Each row was made from one path, in order. Every step used is in the known rows, and no mark comes twice. Write each row's path.
Known rows
foti > dazo: -1.850  1.301 -2.221  0.230  0.379 -0.184 -1.356  0.203  0.464  1.059 -0.343  2.133  0.719  0.864 -3.117  0.395 -0.467  0.036  0.765  0.019 -1.841 -1.155  0.480 -0.506 -0.310  2.386 -0.135 -0.970  3.115  2.022 -0.410 -0.422  2.871
feva > mefip > dazo > supivi > foti:  1.049  2.147  8.818 -0.692 -0.019 -0.194 -1.374 -1.090  1.743  0.459  0.835 -0.235  1.029  0.230 -2.463 -1.345 -0.481 -0.841  0.154 -0.951  0.908 -0.005  1.731  2.355 -0.387  1.191  0.232 -0.610 -0.478 -2.646  2.440  1.365 -0.940
feva > foti > mefip > boke:  0.198  2.733 -0.791  0.008 -0.302 -0.139  2.703  0.557 -3.530 -0.761  0.194 -1.406 -0.183 -1.062 -1.259  0.810 -0.023 -3.360  1.462 -0.766  1.276  0.902 -3.788 -2.000  0.652  0.909  0.283 -0.496 -0.695  1.370  0.237  1.900  0.135
feva > foti > dazo > supivi: -1.920  4.551 -2.758  0.072  1.900 -0.118 -2.184 -0.336 -0.762  0.847  0.302  1.049 -0.151  0.384 -3.729 -1.375  1.733 -0.611  1.324  0.219 -0.164 -1.137  2.829 -0.528 -0.121  1.962  0.826 -0.913  1.932 -2.371  0.920  0.479  1.848
dazo > supivi > foti > feva > mefip:  0.211  0.128  2.454 -1.078 -0.876  0.019 -0.803 -0.270  0.106 -0.424  0.364 -0.816  0.677 -1.142 -2.838 -1.005 -0.855  1.036 -0.391  0.074  0.337  1.524  2.217  0.104 -0.869 -1.296 -1.494  0.671 -0.427 -1.754 -0.054  2.970 -4.351
dazo > supivi: -1.075  5.107 -1.685  0.663  2.671  0.136 -0.761 -0.979  1.881  0.284  1.179 -0.311  0.136  0.667 -3.668 -1.072 -0.291  0.860 -2.421  0.020  1.516 -1.316  2.221  0.478  0.718  2.124  0.478 -0.823 -0.066 -3.078  0.509 -0.331  2.200
supivi > feva > foti > mefip: -0.402 -0.475 -2.344  0.030 -1.676  0.181  1.083  0.466 -4.219 -0.255 -0.741 -1.701 -0.757 -0.371 -0.596  0.084 -0.080 -2.730  2.965 -2.378  0.071 -0.563 -3.447 -0.149 -0.919 -0.419  1.122  0.931 -0.803  0.319 -2.018 -0.061 -0.459
supivi > dazo: -0.207 -0.302  1.046  0.194  2.470 -0.245  1.508 -0.337  2.336 -0.590 -0.424  0.364  0.710  0.315  1.536 -0.220 -0.071  0.855 -2.338 -0.080 -1.364 -1.003 -0.456 -1.153  0.037  2.209  0.459 -1.375  0.187  1.671 -2.027 -1.315  2.285
foti > mefip > dazo > supivi:  1.467  5.753 -1.703  0.939  2.850 -0.061  0.628 -0.390 -0.272  1.167  1.860 -0.314  0.415  0.266 -1.450 -1.382  1.570 -0.096 -1.219 -0.785  0.696 -0.370  0.998  1.586 -0.462  2.314  0.756 -0.623 -0.647 -2.837  2.872 -1.192  0.113
foti > mefip > supivi > dazo: -0.044  0.555 -0.266  0.533  1.180 -0.191  1.591  0.804  0.066 -0.490  0.218 -0.252  0.866  0.337  5.588  1.009  0.870  0.296 -1.395 -0.668 -1.165  0.004 -0.168 -1.443 -0.771  1.926  0.710 -0.988 -0.103  1.520 -1.941  1.342 -0.372
foti > dazo > supivi > feva: -1.776 -0.484 -1.574  1.259  0.111 -0.217 -2.761 -0.796  0.471  0.968  0.163  0.938  0.300  0.819  1.016  0.287  1.699  1.614 -0.297  1.060 -1.869 -1.701  1.318 -2.003  0.840 -0.830  0.476  1.249  1.461 -2.738 -0.059 -2.725  1.191
supivi > feva > mefip > boke > foti:  0.050 -1.784  0.231 -0.052 -0.406  0.078  0.163 -1.393  1.799 -0.842 -0.586  0.851 -1.754  0.355  0.247  0.631 -1.865  1.740 -0.149  1.658  0.665  1.240 -2.241  0.602  0.542 -2.010 -0.987 -0.343 -0.827  1.413 -1.245 -0.691 -0.868
supivi > foti: -0.466 -0.070  8.934 -0.616 -1.310  0.057 -0.407 -0.700  2.949 -0.229 -0.381 -0.267  1.058  0.464 -3.840  0.116 -2.892 -1.987  0.295 -1.355  0.597 -1.072 -0.171  2.118  0.351  1.006  0.699 -0.999 -0.014  0.369 -0.688  0.844  2.109
dazo > supivi > foti > feva > mefip > boke:  0.402  1.832  2.685 -0.709 -0.385  0.060  0.664 -0.249 -0.661 -0.539  0.838 -0.834  0.645 -1.480 -1.289  0.150  0.050 -0.321 -0.890  1.261  0.841  2.068  0.429 -2.484  1.042 -0.661 -1.725  0.053 -0.500 -0.969  1.542  3.115 -3.148
mefip > boke > foti > dazo > supivi > feva: -1.587 -0.669 -1.099  1.067  0.282 -0.224 -2.500 -1.213  1.070  0.544 -0.125  1.395 -0.460  0.567  1.368  0.324  1.578  1.567 -0.149  1.730 -1.917 -1.162  0.590 -1.970  1.226 -1.989  0.228  1.134  1.021 -2.246  0.335 -2.901  1.008
mefip > dazo > supivi:  1.419  5.731 -0.651  0.733  3.042  0.221 -0.177 -0.626  1.592  0.931  1.691  0.425  0.310  0.206 -1.205 -1.524  1.630  0.933 -1.679  0.331  0.849 -0.622  2.184  1.491  0.184  2.383  0.799 -0.849 -0.319 -2.731  2.982 -1.267  1.589
boke > foti > mefip > supivi: -0.299  1.467 -2.446  0.795 -0.655  0.558  0.857  0.952 -0.374 -0.068  0.583 -0.301 -0.735  0.528  2.950  2.079 -1.493 -0.181  0.186 -0.717  1.110  0.228 -0.320  1.880 -0.986  0.896  0.635 -0.314 -0.390  1.202 -1.699  2.211 -0.860
foti > dazo > supivi > feva > mefip: -0.874 -0.730 -1.630 -0.174 -0.644 -0.349 -3.213 -0.378 -2.180  0.341  0.443  0.008  0.471  0.020  0.924 -0.214  0.902  3.263 -0.405  0.318 -0.427  1.202  0.986 -1.461 -1.258  0.532 -1.677  1.516  0.428 -1.772  0.136  0.983 -4.311
foti > feva > mefip > boke > supivi:  0.203 -4.629 -1.132 -0.986  0.222 -0.660  0.862  1.002 -0.446 -0.743 -0.971 -0.255 -0.097 -0.336  0.368 -0.706  0.331  0.265 -1.462  0.821  1.005  1.270  0.934 -0.872  0.899 -1.016 -1.499 -0.357 -0.413  1.659  1.434 -0.311  0.227
supivi > foti > feva > mefip > boke:  0.654  0.692  2.831 -0.632 -1.014 -0.077  0.961  0.188 -0.753 -0.858  0.439 -0.796  0.741 -1.660 -1.035  0.705 -0.545 -0.519 -0.375  1.139  0.556  2.149 -0.564 -2.367  0.878 -1.004 -1.770 -0.033 -0.342  0.688  1.077  3.083 -2.715

Which path is each row?
-0.270 -0.278 -1.074 -0.151 -0.547 -0.244 -2.739 -0.487 -1.461 -0.052  0.612 -0.698  0.025 -0.010  1.058 -0.343  0.096  3.534 -1.005  0.044  0.652  0.928  0.626 -0.990 -0.802  0.334 -1.440  1.695 -0.549 -2.138 -0.174  0.970 -4.249
dazo > supivi > feva > mefip
-0.042  0.012 -0.046  0.347  0.736  0.434  1.381 -1.283  3.727 -0.761 -0.451  1.166 -1.468  0.440 -1.815  0.653 -2.556  0.487 -0.421  1.510  1.073  0.019 -2.124  1.326  1.233 -0.854 -0.053 -1.275 -0.630  2.041 -1.235 -1.432  2.519
mefip > boke > foti
-0.582 -6.194 -0.231  0.468 -1.132 -0.678 -0.121  0.231 -0.847 -0.250 -1.022 -0.346 -0.077  0.520  3.578  0.481  0.979  0.060 -0.634  0.309 -0.512 -0.641 -1.599 -1.858  1.197 -2.520 -0.126  1.342 -0.415  0.532  0.011 -3.352  1.578
foti > mefip > boke > supivi > feva
 3.627 -1.762  2.494 -0.885 -0.353  0.051  0.376  0.550  0.317  0.521  0.243  0.390  0.621 -0.674  1.510 -1.537  1.508  0.741  0.196  0.287 -0.526  1.424  1.057  2.257 -1.210 -0.324 -0.859  0.204 -0.483  0.781  3.403 -0.282 -2.417
boke > supivi > foti > feva > mefip > dazo
-0.314 -1.735 -0.174 -0.630 -1.764  0.534 -1.292  0.171 -1.676 -0.646 -1.119 -0.585 -1.361 -0.233  0.541  0.194  0.906 -1.352  3.654 -0.362  0.196 -1.634 -1.471 -0.698  0.304 -1.145  1.345  1.266 -0.126  0.084 -1.474 -0.882  1.778
supivi > feva > foti
-1.926 -0.687 -2.281  0.349  0.619 -0.052 -1.205 -0.682  2.440  0.873 -1.224  3.097 -0.536  1.419 -3.261  0.163 -1.299  0.755  1.311  0.809 -1.991 -0.913  0.099  1.189 -0.280  0.384  0.070 -1.221  2.820  2.391 -1.180 -1.581  3.026
boke > foti > dazo
 0.042 -3.951  4.113 -0.988 -0.899  0.031  1.148  0.229  3.673 -0.329 -1.148 -0.198  0.874 -0.316 -2.914 -0.761 -1.249 -1.929 -0.485  0.092 -1.023 -1.299  2.390  1.024  1.053 -3.947  0.100 -0.107  0.352  0.118 -0.372 -0.842  2.247
boke > supivi > foti > feva
 0.482  0.871 -2.433 -0.484 -1.390  0.808 -0.967  1.196  0.181 -0.366  0.849  0.131 -0.297 -0.658  3.767  1.498 -0.502  2.243 -0.270  1.096  0.876  1.327  2.682  0.662 -1.017 -0.526 -0.824  0.491 -0.110  0.335 -0.896  4.035 -3.676
boke > foti > feva > mefip > supivi
-0.433  3.065 -2.288  0.550 -0.731  0.418  0.712  1.449 -1.647  0.020  1.296 -0.831  0.506  0.135  3.134  2.144 -0.733 -0.490 -0.255 -1.220  1.166 -0.073 -0.114  0.605 -0.959  2.421  0.748 -0.065 -0.265  0.661 -0.879  2.980 -0.646
foti > mefip > supivi
-0.438  0.620  4.148  0.084 -1.247 -0.220  1.741 -0.267 -0.997  0.030 -0.272 -1.507  1.084  0.003 -3.754  0.147 -2.929 -3.228  0.484 -3.142  0.444 -0.201 -2.713  1.502 -0.841  1.033  0.646 -0.177 -0.748  0.430 -1.190  1.088 -0.050
supivi > foti > mefip
-0.099 -0.795 -0.166  0.146  0.408  0.134 -0.266 -1.693  1.729 -0.680 -0.152  0.880 -1.713  0.221 -0.157  0.204 -1.188  1.857 -0.344  1.798  0.931  1.225 -1.364  0.440  0.758 -1.565 -0.905 -0.127 -0.997 -0.030 -0.759 -0.580 -1.169
dazo > supivi > feva > mefip > boke > foti
 1.945  3.780 -1.572  0.246  2.405  0.235 -0.326 -0.895  1.221  0.835  1.459  0.547 -0.314 -0.156 -1.042 -1.761  1.584  1.888 -1.238  1.019  0.375  0.648  2.629  1.871 -0.538  0.164 -0.221 -0.084 -0.579 -3.162  2.770 -0.581 -1.800
boke > foti > feva > mefip > dazo > supivi
 3.299 -0.314  0.528 -0.017 -0.456  0.210 -0.683  0.164 -0.773  0.930  0.873  0.383  0.217 -0.241  3.644 -0.385  1.904  2.571  0.061  0.314 -0.448  1.249 -0.865  0.997 -1.414  1.090 -0.801  0.943 -0.466  0.556  2.633 -0.964 -2.728
supivi > feva > mefip > dazo
 0.106 -1.358 -2.396  0.091  0.414  0.897  1.821 -0.713  5.019 -0.278 -0.818  0.771 -0.866 -0.431 -2.984  0.003 -1.745  0.334 -0.826  1.632 -0.961 -1.167  1.072  1.605  0.981 -4.234  0.010 -0.144  0.040  0.880 -2.125 -2.037  2.111
boke > foti > feva
-0.251  0.580  3.778 -0.351 -0.225  0.362  0.580 -0.505  3.924  0.009 -0.053 -0.395  1.070 -0.881 -4.060 -0.677 -0.803 -1.690 -0.739  0.632 -0.892 -1.373  3.021  0.587  1.261 -3.418  0.457 -0.049  0.197 -2.372 -0.166  0.282  1.156
dazo > supivi > foti > feva
 0.112 -4.280  1.283 -0.643  2.264 -0.833  1.517  0.393  0.436 -0.946 -1.164  0.251  0.505  0.175  3.659 -0.913  1.199  0.941 -2.291  0.571 -0.917  0.845 -0.013 -2.168  0.264  0.955 -0.770 -1.194 -0.143  2.264 -0.353 -1.046  0.410
feva > mefip > boke > supivi > dazo
-0.264 -3.540 -0.269 -0.439  0.964 -0.604  1.026  0.822  0.731 -0.664 -0.926  0.100 -0.021  0.553 -0.040 -0.385 -0.103 -0.680 -1.730  0.525  1.233  0.032  0.129 -0.221  1.357  0.369 -0.543 -1.048 -0.131  2.063  1.232 -1.716  3.527
mefip > boke > supivi
 0.209  0.839 -0.593  0.172 -1.122  0.095  2.063  0.412 -3.762 -0.660 -0.013 -1.444 -0.321 -1.137  0.293  1.193  0.627 -3.085  1.869 -0.525  0.693  0.827 -4.026 -2.638  0.927 -0.229  0.248  0.413 -0.749  0.931  0.057  0.967 -0.186
supivi > feva > foti > mefip > boke
 1.543  5.680 -1.899  0.549  2.380  0.078  0.375 -0.164 -1.500  1.010  1.405 -0.504 -0.271  0.047 -1.397 -1.710  2.276 -1.028  0.256 -0.789  0.920 -0.322  0.664  1.645 -0.631  1.906  1.256 -0.255 -0.638 -2.872  2.903 -0.604 -0.071
feva > foti > mefip > dazo > supivi
-0.154 -3.616 -0.980 -0.242  0.682 -0.823  1.973  1.068 -1.248 -0.582 -0.952 -0.616  0.292  0.278 -0.241 -0.584 -0.211 -1.562 -1.219 -0.669  1.071  0.323 -0.984 -0.355  0.901 -0.103 -0.500 -0.613 -0.311  1.838  0.957 -1.425  2.189
foti > mefip > boke > supivi
 3.321  0.913 -0.545  0.279 -0.483  0.243  1.487  0.655 -2.689  0.896  0.302 -0.323 -0.215 -0.347  2.174 -0.397  2.108 -1.726  2.526 -1.490 -0.568  0.082 -2.906  1.612 -1.300  0.495  1.177  0.560 -0.673  0.695  2.026 -1.771 -0.400
supivi > feva > foti > mefip > dazo
 3.327  2.071  0.343 -0.299  0.556  0.436  0.061  0.213 -0.467  0.726  1.211  0.374  0.409 -0.331  1.319 -0.778  0.892  2.012 -0.194 -0.201  0.297  1.608 -0.625  1.956 -1.579  2.692 -0.723 -0.132 -0.489  1.201  2.891  0.028 -2.095
feva > mefip > dazo
-0.613 -1.606 -1.423  1.141 -2.232  0.218 -1.040  0.762 -1.208  0.171  0.345 -0.779  0.018  0.260  5.829  2.396  0.281  0.835 -0.048 -0.192 -0.520 -0.664 -0.616 -1.207 -0.021 -1.156  0.618  1.912 -0.236 -0.348 -1.234 -0.289 -0.620
foti > mefip > supivi > feva
-0.203 -4.519  0.190 -0.861 -1.921  0.049 -1.059  0.601 -2.489 -0.950 -1.615 -0.554 -1.411 -0.042  2.097 -0.122  1.750 -1.715  3.729  0.087  0.339 -0.994 -0.992 -1.217  0.914 -2.074  1.107  0.699 -0.063  0.559 -0.436 -1.257  2.038
mefip > boke > supivi > feva > foti
-1.633  0.608 -2.271 -0.568 -0.554  0.161 -1.653  0.557 -1.836  0.735 -1.059  1.965 -0.364  0.355 -2.845 -0.189  0.890 -1.630  4.046 -0.026 -1.418 -1.021  0.049 -0.541 -0.555  1.735  0.795 -0.930  3.043  1.844 -0.481  0.464  2.455
feva > foti > dazo
-0.331  0.478 -2.722  0.678  0.329  0.073  2.495 -0.768  0.033 -0.023 -0.558 -0.560 -0.662  0.681 -3.044  0.153 -2.978 -0.935 -0.087 -1.935  0.614 -0.006 -3.454  2.574 -0.787 -0.018  0.406 -0.407 -1.232  1.720 -2.722 -0.879  0.583
boke > foti > mefip
-0.046  2.215 -1.354 -0.268 -1.265  0.423 -1.645  1.507 -1.236 -0.232  1.260 -0.498  0.181 -0.189  4.029  1.713 -0.623  2.271 -0.580  0.133  1.747  1.260  1.900  0.493 -1.244  2.665 -0.732  0.075 -0.057  0.729 -0.402  4.732 -3.325
feva > mefip > supivi
-0.432  0.009 -0.611 -0.439 -1.116  0.445 -2.030 -0.184 -1.807 -0.549 -0.487 -0.718 -1.505 -0.246  0.266 -0.394  1.685 -1.102  3.043 -0.099  0.443 -1.811 -0.038 -0.845  0.318 -1.027  1.576  1.041 -0.189 -2.177 -0.831 -0.510  1.235
dazo > supivi > feva > foti
-1.733 -2.805  4.450 -0.645 -0.866 -0.812 -1.707  0.233  0.818  0.735 -1.477  2.065  1.136  0.553 -2.437 -0.282 -0.203 -1.987  1.763 -0.058 -2.041 -0.318  1.109 -0.189  0.199  0.516 -0.199 -1.250  3.044  1.726  1.171 -0.156  2.603
mefip > boke > supivi > foti > dazo
-1.651 -1.400 -1.388  1.138  0.246 -0.238 -2.796 -1.191  1.324  0.754 -0.165  1.353 -0.406  1.052  1.034  0.106  1.132  1.831 -0.292  1.213 -1.821 -1.651  0.964 -1.085  0.741 -1.988  0.620  1.119  1.196 -2.412 -0.481 -3.183  1.141
boke > foti > dazo > supivi > feva
 0.761  1.408 -0.437 -0.359 -0.318 -0.010  1.462  0.543 -1.102 -0.830  0.709 -0.736  0.388 -1.720 -0.514  0.587 -0.263  0.386 -1.013  1.548  0.689  1.992 -0.597 -2.787  0.861 -0.255 -1.925  0.116 -0.262  0.897  0.721  2.483 -2.444
foti > feva > mefip > boke
-0.777 -6.580 -0.272  0.351 -0.871 -0.253 -1.427  0.128  1.130 -0.209 -1.259  0.180 -0.183  1.187  2.974  0.084  0.360  1.268 -1.161  0.382 -0.758 -1.706 -0.129 -0.367  0.989 -2.019  0.157  1.407 -0.077  0.380 -0.663 -4.133  2.714
boke > supivi > feva
 0.252 -0.621 -0.239 -0.220  0.895  0.150  0.536  0.906  0.501 -0.604  0.212  0.038  0.737 -0.427  5.909  0.760  1.208  2.203 -1.656  0.849 -1.444  0.726  1.808 -2.082 -0.719  0.974 -0.307 -0.564  0.148  0.910 -1.806  2.449 -2.376
foti > feva > mefip > supivi > dazo
-0.014 -4.188  9.108 -1.494 -1.524 -0.750 -0.270 -0.107  1.082 -0.593 -1.080 -0.492  0.881  0.416 -1.795 -0.636 -1.620 -1.954  0.372 -0.842  0.953  0.546  0.534  0.998  0.497 -0.327 -0.645 -0.680 -0.323  0.690  1.231  1.144  0.447
feva > mefip > boke > supivi > foti
-2.096  4.629 -2.627  0.725  2.522 -0.340 -1.933 -0.493  0.855  1.164  0.795  1.403  0.536  0.734 -3.790 -0.908  0.799  0.439 -0.806  0.369 -0.518 -1.196  2.970 -0.360  0.134  2.528  0.518 -1.092  2.004 -2.373  0.892 -0.317  1.865
foti > dazo > supivi
-0.077 -0.446 -0.382  0.542  1.377  0.106  1.537  0.522  0.797 -0.343 -0.031  0.242  0.194  0.576  5.426  1.067  0.256  0.632 -1.134 -0.223 -1.458 -0.033 -0.184 -0.471 -0.799  1.202  0.556 -1.043 -0.414  1.572 -2.438  0.648 -0.495
boke > foti > mefip > supivi > dazo
 0.283 -0.851 -1.683  0.148  0.304  0.714  2.392 -0.618  4.414 -0.438 -0.591  0.713 -0.663 -0.821 -2.356  0.307 -1.285 -0.020 -0.707  2.186 -0.830 -0.525  0.364  0.335  1.702 -4.256 -0.247 -0.316 -0.010  0.874 -1.232 -1.545  1.801
mefip > boke > foti > feva
-0.421  0.681 -2.638  0.205 -0.964  0.000  0.714  0.178 -4.529  0.037 -0.314 -1.785 -0.779 -0.159 -0.850 -0.092  0.403 -2.390  2.531 -2.347  0.183 -0.491 -2.692 -0.368 -0.751 -0.358  1.354  0.954 -0.931 -1.101 -1.299 -0.039 -0.780
dazo > supivi > feva > foti > mefip
-0.062  2.507 -2.290  0.052 -1.471  0.665  0.294  1.818 -3.383 -0.112  0.640 -1.013 -0.299 -0.138  3.168  1.752  0.088 -1.678  2.022 -1.514  1.478  0.105 -0.156  0.690 -1.246  1.596  1.317  0.072 -0.513  0.661 -0.882  3.887 -1.124
feva > foti > mefip > supivi
 0.701  0.503 -0.654  1.311  0.296 -0.205 -0.995 -0.756 -0.183  0.758  0.661 -0.255  0.188  0.601  2.762 -0.226  2.195  1.025 -0.988  0.235 -1.006 -1.110 -0.160 -0.497  0.243 -1.003  0.742  1.761 -0.519 -3.090  1.280 -3.342 -0.055
foti > mefip > dazo > supivi > feva
-0.443 -2.270  3.803 -0.199 -1.097 -0.643  1.725  0.118 -1.065  0.002 -0.855 -1.452  0.875  0.429 -3.135 -0.499 -2.386 -3.171  0.464 -3.056  0.478 -0.084 -1.696  2.017 -0.893  0.184  0.529 -0.310 -0.751  0.912 -0.762  0.063  0.379
boke > supivi > foti > mefip
 0.113 -0.256 -0.198 -0.265  0.243  0.209  0.704 -1.248  1.974 -0.737 -0.419  0.903 -1.551  0.286 -1.233  0.477 -2.455  1.503 -0.175  1.292  1.294  1.431 -2.043  1.229  0.437 -0.729 -0.859 -0.779 -0.793  1.869 -1.049  0.045 -0.496
feva > mefip > boke > foti
 0.492  0.026 -2.172 -0.742 -0.688  0.277  0.004  0.379 -0.284 -0.388  0.179 -0.745  0.393 -1.342 -1.828 -0.306 -0.783  2.076 -0.963  0.264  0.239  1.534  1.055 -0.310 -0.868 -0.667 -1.965  0.879 -0.134  0.342 -0.782  2.258 -3.682
foti > feva > mefip
